Each row was made from one walk, in order. Every step used is in the known rows, and no mark comes twice. Write each row's walk.
Known rows:
vovekeg-rusov-zupa-luzuf: [-26.6  -1.6  -6.2 -30.1 -14.8 -41.4   5.4 -20.1 -17.8   1.7  14.4  -2.9
  -4.1 -22.3   4.1 -21.6  -4.4 -14.2  16.5  12.1 -23.8   4.8  12.1 -24.4
 -31.0]
zufi-zibuzi-zupa-rusov: [-21.8   1.4  -2.0 -35.1   2.4 -20.2  -0.3 -16.9  -1.6   2.7  12.1 -10.7
   3.6  -4.8  -9.4 -10.3 -26.7 -10.5  20.5  15.8 -30.1  12.3  10.9 -26.3
 -27.7]
zufi-zibuzi: [ -3.0  -3.3   6.9 -37.1  17.8 -17.3   2.3 -36.3 -32.6 -17.2   8.7   0.5
   4.1 -24.3  -3.0  -8.4  -3.6 -17.4  26.9  -3.5 -44.0  -9.5   3.1 -29.7
 -17.8]
luzuf-zufi: [-13.2  11.4  12.9  -2.9  11.2  -9.4   6.4 -43.3   8.6  -8.0  23.1  15.5
  -8.3  26.3  -1.9   2.0  26.6 -19.0  25.5  -2.2 -40.5 -11.8  15.5 -39.9
 -37.5]
zuber-togobo-vovekeg-rusov-zufi-zibuzi-zupa-luzuf: [-23.0  -7.0 -12.8 -23.3   3.3 -41.1  -2.0 -17.4 -31.0  14.8   1.7  -5.6
   9.9 -40.1   3.3 -12.1 -12.3 -12.6  19.9   7.6 -28.2  25.0   9.6 -12.0
 -15.7]
rusov-zufi-togobo-zupa-luzuf-bubig: [ -9.6 -20.7  -8.2 -11.8   9.7 -30.4   9.5 -37.4   1.7   6.7  11.3 -15.2
   5.2 -21.9 -10.3 -20.0 -15.6 -16.8  25.5 -11.5 -22.4   1.0   0.4 -16.8
 -12.9]
zufi-togobo: [  0.4   4.7   0.9 -28.5  21.8 -18.7   1.7 -52.6 -10.1 -14.5  10.2  -4.9
  -1.8 -18.3 -12.1 -18.1   6.9 -19.1  52.5  -7.1 -42.0  -2.7   3.7 -34.5
 -17.9]
zibuzi-vovekeg-luzuf: [-23.2  20.0  -6.6  -2.7 -12.3 -27.2  11.4 -28.7 -24.0 -14.5  10.1   5.6
   2.0 -27.7  -4.1  11.1 -20.8 -31.2  44.5  22.7 -27.7   9.1  12.7 -25.8
 -15.4]
zufi-zibuzi-vovekeg-rusov-zupa: [-18.5   6.1   5.3 -36.3  -8.4 -32.0  -7.4 -20.2 -42.1  -6.4   7.4 -11.3
  -2.9 -20.0   9.9   9.5 -13.1 -14.2  43.5  22.7 -12.4  16.6  12.0 -32.2
 -25.9]
togobo-vovekeg-rusov: [-27.9  22.2  30.8 -20.0   1.6 -18.9  -5.0 -32.7 -35.3 -13.5  23.5   5.6
  -2.5   2.3 -11.8   1.7 -24.5 -25.7  45.3  16.8 -18.6   0.1   0.2 -27.8
 -25.9]
vovekeg-luzuf-zufi-togobo: [  0.6  10.2  -1.3  -3.6  15.0 -11.9   1.5 -50.6  -5.1 -15.4  12.9  -2.1
  -3.8  -1.1  -5.7  -7.7   9.3 -27.9  46.1  -7.6 -43.3   4.8   0.9 -34.1
 -18.1]
zufi-zibuzi-zupa: [-14.7  -2.9  -6.3 -31.2   7.6 -15.6   3.3 -27.9 -24.6  -6.2   8.3   3.7
   0.9 -18.5   1.7  -3.0  -8.9  -8.6  38.9  12.3 -47.8  24.1  13.9 -28.7
 -20.5]
zibuzi-zupa-rusov: [-28.6  10.7  -3.4 -27.1  -4.6 -24.3   4.9 -20.9  13.4   5.5  17.9  -4.4
  -1.4   7.9 -13.3 -10.3 -20.6 -13.0  27.4  21.4 -25.8  10.7  15.9 -28.3
 -35.8]
togobo-vovekeg-rusov-zupa-luzuf-zufi-zibuzi: [-17.4  -8.0  14.5 -19.4  10.4 -11.6 -10.4 -18.1 -33.3  -3.4  15.4  -4.1
   1.7 -20.5   9.4  -0.6  -7.1  -7.6   8.6  -5.7 -33.7   9.7   5.4 -24.7
 -18.0]
zufi-togobo-zupa-rusov-vovekeg-luzuf: [-16.8   4.7 -15.7  -8.3 -10.9 -35.4   8.4 -39.4 -11.1 -10.0   6.7 -20.8
   5.3 -16.5  -6.1  -6.2 -11.5 -29.3  43.0  13.2 -25.1  28.1  -4.6 -15.5
 -18.3]
zupa-rusov: [-21.4  13.5   7.0 -29.8   1.9 -26.2   5.5 -29.4  10.9  -2.4  19.2  -6.2
  -0.3   7.0 -18.1 -15.0 -15.4 -19.8  19.2  10.2 -22.1 -16.0   8.5 -30.3
 -35.1]
zupa-rusov-vovekeg-luzuf: [-19.7  14.4 -13.1 -10.8 -16.8 -36.2  13.0 -33.0  -5.2 -13.5  11.5 -11.4
   3.8 -10.1  -7.2   3.0  -5.7 -37.8  27.2  17.2 -18.6   7.3   2.8 -20.4
 -23.9]
rusov-zupa: [-14.5  10.0 -10.4 -36.8  -3.3 -35.8  10.3 -34.5 -15.3  -7.0  15.3  -2.8
  -7.8  -7.0   4.7  -6.0   8.7  -8.0  46.5   9.2 -29.2   7.5  16.3 -29.1
 -30.2]
zupa-rusov-vovekeg: [-20.9   4.6  -2.3 -21.7  -2.5 -28.5   6.4 -36.1  13.4  -4.0  13.7 -13.6
   2.1  -3.4  -8.2   3.6  16.3 -22.3  18.3   9.5 -14.9  -1.8  11.8 -29.0
 -33.3]
zuber-togobo: [ -9.6  16.1  -5.5 -19.8   8.0 -48.9  12.0 -59.6  -8.5  -2.6   2.5   7.9
   1.2 -15.6 -10.9  -8.5  36.7 -43.2  37.0  -7.8 -30.5  -9.8   5.7 -20.4
 -32.5]
zufi-zibuzi-vovekeg-luzuf: [-15.8  11.0  -4.6 -11.7  -5.2 -22.9   5.4 -25.0 -39.0 -17.6   4.4   0.1
   6.9 -42.5  -0.2  12.0 -26.7 -29.8  37.9  17.1 -31.4  10.5   7.4 -23.8
  -7.7]
luzuf-zufi-zibuzi-zupa: [-13.9  -2.3  -1.6 -17.5  10.5  -6.4   0.3 -27.4 -13.1  -3.8  12.2   8.3
  -1.9  -0.7   6.2   4.6   4.0  -7.4  31.6   6.9 -49.2  23.9  16.2 -32.9
 -25.7]
zuber-togobo-zufi-zibuzi-vovekeg-rusov-zupa: [-18.4  21.1  -1.5 -27.5  -3.5 -42.8  -3.5 -25.5 -46.0   2.3   0.3  -9.0
   2.8  -5.8  11.2   3.7   5.4 -12.4  40.2  15.8 -10.1  25.7   9.5 -25.3
 -20.6]

Which walk is each row?
[-13.4  11.8 -18.7 -33.7   4.1 -41.4   7.9 -20.5   6.6  13.6  10.5 -15.0
   2.9  20.3  -5.2  -8.7 -19.8  -2.1  39.6  24.8 -15.8   0.6  18.5 -29.8
 -32.3]
zibuzi-zupa-rusov-zufi
[-23.3  13.0  -4.2 -29.2   6.9 -18.4   2.8 -13.6  -5.8   5.9  12.3  -7.2
   6.5  16.1  -7.5 -16.6 -24.3   1.1  18.0  15.0 -31.0  20.7  10.8 -25.9
 -21.5]
togobo-zufi-zibuzi-zupa-rusov
[-11.9  -5.2  -4.3   5.0   7.2 -20.2   3.9 -53.2 -11.9  -6.5   9.3  -9.3
  -0.8  -2.5   3.6  -8.1  11.8 -11.5  58.3  -0.7 -46.0  40.7  -2.3 -22.2
 -20.5]
rusov-vovekeg-luzuf-zufi-togobo-zupa
[-20.8  -8.6   8.8  -6.1  12.1  -6.5  -5.6 -19.3 -14.2   1.1   8.1   3.7
   4.9 -39.5   6.5  13.1   1.3  -9.6   8.6   1.3 -36.0   4.1  21.8 -33.5
 -15.7]
zupa-luzuf-zufi-zibuzi-vovekeg
[-26.9  -2.3  -2.1 -16.2  -4.6 -31.4   6.6 -37.5   8.2   1.6  12.2 -16.4
   2.8  -0.9  -4.6  -2.1  10.3 -12.5  28.8  12.3 -20.4  18.7   6.8 -21.9
 -33.6]
togobo-zupa-rusov-vovekeg
[ -8.7 -14.5   0.1 -23.2  12.3 -15.1  -1.5 -24.6 -18.1  -3.0  11.3  -1.8
   0.6 -20.4  11.1  -8.1  11.8  -6.6   3.6 -11.5 -44.1   2.2  11.5 -28.5
 -21.0]
rusov-zupa-luzuf-zufi-zibuzi
[-17.6  14.5   3.4 -37.9 -12.1 -39.0   1.7 -31.8 -29.5  -9.2  15.6  -5.3
  -8.9   6.2   3.8  -5.5  -3.6 -19.1  47.6  20.4 -16.6   6.8   8.2 -32.1
 -36.8]
vovekeg-rusov-zupa
[ -9.9   4.1  -5.8  -2.0 -10.0 -26.5  16.5 -42.7  -3.2 -19.3  14.7  -5.6
   2.0 -11.4 -12.1  15.1  -1.1 -50.8  27.0   0.8 -10.3  -5.6  -0.5 -20.9
 -16.0]
rusov-vovekeg-luzuf-bubig
[ -5.2  -6.7   1.0  -7.3  21.2 -10.4  -0.9 -44.8   8.4  -2.5  14.3  -1.1
  -3.0 -13.1  -4.9 -19.1  20.3 -15.0  24.4 -16.9 -46.4  -1.0   9.3 -34.8
 -21.1]
zupa-luzuf-zufi-togobo
[-12.3   9.3  -8.9  -7.8   2.3 -23.6   4.7 -26.1  -6.7  -2.2  16.3 -21.6
   7.1 -10.0 -18.5   8.2 -47.6 -31.6  43.7   5.1  -4.2  12.5  -1.9 -13.0
  -2.7]
zibuzi-zupa-rusov-zufi-togobo-vovekeg-luzuf-bubig
[-15.2  21.0  -1.4  -9.4   6.3 -19.4   4.4 -39.3 -34.0 -20.2  15.7  -2.6
   3.2 -31.0 -12.2  -2.8 -30.4 -26.7  59.2   3.8 -35.3  17.2  -3.6 -16.1
  -2.4]
zufi-togobo-vovekeg-luzuf
[-24.3  -1.1  -7.6 -13.4  -4.1 -44.2   6.8 -45.5   8.1   6.9   4.9 -17.4
   5.6  -8.3  -5.4  -2.1  26.0 -24.2  28.2   5.7 -17.7  19.4   3.9 -15.4
 -35.2]
zuber-togobo-zupa-rusov-vovekeg
[-26.3  -4.6  18.9  -2.9  -2.3 -29.4 -11.5 -28.5 -33.8   6.2   1.6  -1.5
   5.3 -25.2   4.8   3.6  -3.4 -28.3  21.2  10.4 -21.5  18.0   3.4 -24.5
 -27.3]
zuber-togobo-zupa-luzuf-zufi-zibuzi-vovekeg-rusov
[-14.3  -2.5  -6.2 -22.2  12.7 -39.8  -4.5 -26.0 -25.3  13.9  -6.6 -19.6
  14.2 -34.8   2.7   8.0 -13.4  -7.8  36.7  11.4 -17.1  14.5  12.1 -19.7
 -15.5]
zuber-togobo-zupa-rusov-zufi-zibuzi-vovekeg
[-18.3  14.7   6.0 -14.6  17.9 -10.5   1.0 -20.9 -33.9  -3.9   5.0   4.5
  10.1 -15.4   3.0   6.2  -6.4   3.0  27.5   8.5 -33.4  12.6  18.0 -32.9
  -4.8]
togobo-zufi-zibuzi-vovekeg
[-12.8 -16.0  -4.7 -20.3  -0.9 -28.4   3.6 -18.5 -11.0   4.9  10.4  -9.8
   5.8 -18.4  -5.7  -5.2 -24.7 -26.2   9.4   4.0 -12.7  -2.1   5.2 -22.4
 -17.2]
vovekeg-rusov-zufi-zibuzi-zupa-luzuf-bubig
[-19.3  -6.2  -0.1  -6.8   5.4 -21.5  -0.9 -42.7  16.1   3.9  12.1 -21.3
   1.2   4.3  -2.5  -1.0  19.6 -10.8  29.8   1.8 -24.4  23.7   4.9 -26.0
 -31.4]
luzuf-zufi-togobo-zupa-rusov-vovekeg
[-14.0  12.7  -2.9  10.5  -5.1 -17.7  10.8 -42.6   1.8 -13.5  17.6   6.8
  -4.2  15.0   4.2  15.1  26.9 -32.6  26.6   4.5 -32.8   5.7  10.4 -31.4
 -29.8]
rusov-vovekeg-luzuf-zufi
[-24.6  -0.5  23.5 -10.3  -1.1 -14.4 -12.3 -18.5 -28.9  -3.1  10.2   1.4
   2.0 -19.7   3.2   7.7 -12.6 -25.5  13.3  15.1 -21.1   0.8   9.6 -36.3
 -25.9]
zupa-luzuf-zufi-zibuzi-vovekeg-rusov
[-12.7  -4.5 -10.1  -9.4 -11.3 -23.6   8.7 -27.4  -4.7 -11.1  10.5 -18.0
   6.7 -17.5 -10.9  14.9 -19.6 -44.5  17.1   5.3  -7.8  10.5  -1.5 -16.5
 -12.9]
zufi-zibuzi-zupa-rusov-vovekeg-luzuf-bubig
[-22.4  21.3   8.6 -13.3  15.5 -32.6   4.1 -48.8 -21.3  -2.2  13.1   7.3
   4.2 -27.0 -13.1   3.6   9.9 -27.8  45.8  -7.7 -27.3   5.1   5.5 -12.0
 -17.8]
zuber-togobo-vovekeg
[-21.7  12.1 -18.8  -3.5 -18.4 -51.1  13.9 -43.3 -10.4  -4.1   3.0 -14.3
   6.7 -15.4  -5.3  -1.1   3.5 -40.8  35.3  13.0 -19.0  24.6  -3.6  -8.0
 -25.5]
zuber-togobo-zupa-rusov-vovekeg-luzuf
